Each row was made from one walk, in order. Every step used is in the known rows, and no mark comes twice. Write each row's walk.
Known rows
zibot regoz rino: [ 13 -11  12   5  -2 -14  34 -21 -30 -12  47   1  -5 -74  29 -19  24   9
   9 -42]
laga gisel regoz zibot nibu: [-57 -26 -12 -79  -4  32  -4  36   8 -45  33 -37  27 -12  16 -50  69  30
 -47  12]
nibu zibot laga rino regoz: [ 16  23  17  61 -17 -12 -13  -2 -10  24 -38  57 -27  31 -57  58 -20 -19
 -52 -33]
gisel laga rino regoz zibot nibu: [-42  -1  28 -49  36  24  -1  39 -52  -5 -12  22  21  27 -23 -16  24 -53
  -9   1]
regoz rino laga gisel nibu zami: [ 43  15  14  17  34   3 -13  16  31  23 -41 -33  -7  39  29   1 -48 -43
  45  39]
regoz rino laga: [ 54   5 -25  -1   7  16 -11 -22  -8  -2 -10  54   3 -50   0   1 -28   5
  53 -24]
zibot laga gisel nibu: [-18  -2 -10  10 -34   4  23 -10  27 -16  22 -59 -17  60  15  22 -13  30
   4  43]
gisel laga rino regoz zibot: [-26  16   0  -1  35 -13  -8  21 -67  28 -35  47   2  16 -25 -13  15 -39
  13  -7]
gisel laga rino: [ -7   0 -11 -13  12  -3  15 -48 -24  14 -37  38  27  15 -33   0 -19   8
  24  15]
laga rino: [ -3  10 -22  -9 -12   2  -2 -46   3   4 -31  10  16 -11 -21   4  -8  27
 -25 -12]
nibu zami: [-14  -3 -16 -12   3 -10 -33 -46  32  -2  -1 -57  19  -2  16   6 -34  -6
   0  22]
gisel laga: [-26 -20 -16 -30  14  -5  15 -63 -18 -12  29  -7  29   4  -7  -7 -23  10
  65  33]
regoz rino laga gisel nibu: [ 42   8   7   6   7  16  20  10  14   4  -9 -13 -13  22  17  -7 -26   1
  52  25]
laga gisel regoz zibot: [-45 -14 -45 -31  -6  -8  -8  20   1 -16  13 -19  11 -27  18 -47  63  55
 -19   9]
zibot regoz rino laga: [ 45  13  -3  10  -4   3  16  13 -15  16   6  63  -8 -71  12   2  -2  -7
  32 -49]
rino laga gisel regoz: [ 13  16 -55 -15 -39  -1  26  10  66 -10 -11  29   3 -17  -9  -9   8  44
  -8  -1]
rino regoz: [ -5  22  -8   3 -23 -16  19 -29  20 -16  38 -24 -13  -1 -13  10 -24 -11
   3 -14]
regoz rino laga gisel: [ 44  11  13 -16 -24  -3   9  10  38  21   4  35 -12 -20  44 -13 -40 -14
  33 -13]
regoz rino: [ 25 -19 -12  -8   9   1   1 -64 -25 -32  31  -7   5 -49  14 -24 -10  27
  31 -12]

Which walk is each row?
[ 34  22  31  29  25  -8  17  49  21  40 -25 -24 -14  18  37   3 -18 -55
  25  17]
zibot regoz rino laga gisel nibu zami
[ 49 -22  57  37  39  21 -22  12 -12  30 -15   5  -5  17  -7  11 -16  -4
  47  18]
regoz rino laga gisel nibu zibot
[-18  21  -9   1  10  -8 -24  22 -40  21 -28  21  -8  -4 -19  -7  23 -16
 -27 -28]
laga rino regoz zibot
[-18  -1 -63  -1 -60 -14  29 -14  52 -40  14   1  -9   5  -3   2  20  68
 -43   5]
zibot laga gisel regoz
[ -8 -37   0  50   9  18 -31 -33 -31 -15   5 -26  -4  34 -38  52  -2  41
   5  26]
gisel nibu zibot laga
[ 25 -12 -32  -9 -12 -15  35 -30  13 -40  21   5  -3 -43  14 -47  27  48
  -4  -6]
laga gisel regoz rino
[-16 -22  36  16 -43 -13 -22  -3  35  17  27  -5 -14  25  21  35 -24  19
 -26   7]
nibu zibot laga gisel
[ 13  41  -7  18 -19 -14  21 -19  11   9 -22  21 -10  10 -35  14 -18 -19
 -32 -31]
laga rino regoz
[ 33 -32 -11  34  -8 -14   1 -14  -7 -23   5  40 -12 -25  -6 -11  25  49
 -23 -10]
nibu zibot laga gisel regoz rino
[  8  41 -24  36 -44 -14  14  -8   3   3 -30  46 -30  28 -40  44 -24 -13
 -49 -32]
zibot laga rino regoz
[-27 -14  12 -54   7  21 -30 -22  42 -27  17 -71  40  10  16   3 -22 -28
 -22  26]
zibot nibu zami
[-21 -26  47  38  22   6   9   1 -31  17  34 -48   6 -13 -21  25  41  19
   3  -3]
gisel nibu zibot regoz
[ 19 -32  52  28  21 -11  -1 -13 -49  12  39  15  -2 -71   7  -5  28   7
   7 -40]
nibu zibot regoz rino
[-23  -1  -7 -58  19  27 -42  72  42   1 -33 -10  27   7  17 -19  21 -30
 -32  19]
rino laga gisel regoz zibot nibu zami
[-35  12   2  -1 -46 -25  -2  47  12  12  24  -2 -35  33  39   8  -2 -17
 -27  -5]
rino regoz zibot laga gisel
[ 54  -9  33  51  42  22  -5  25 -48  28 -14  44  -8 -37 -21  20  14 -10
  46 -25]
gisel nibu zibot regoz rino laga
[-42   0  23 -41  33  15 -46  35   2 -10   6 -56  18  19  13  -9   1 -68
 -27  12]
rino regoz zibot nibu zami
[-52 -18   1 -63  15  16 -32  45  31 -16  -3 -55  34  10  29 -37  38 -13
 -46  28]
laga gisel regoz zibot nibu zami
[  5  34   2  14   8 -21  35 -20 -14  18 -28  46  -2  33 -44  10 -29 -39
  14  -6]
gisel laga rino regoz
[-27  14   2  24 -13  -3  11  45 -10  -2  12 -44 -37  68  12  13   6  -8
  -3  30]
rino regoz zibot laga gisel nibu
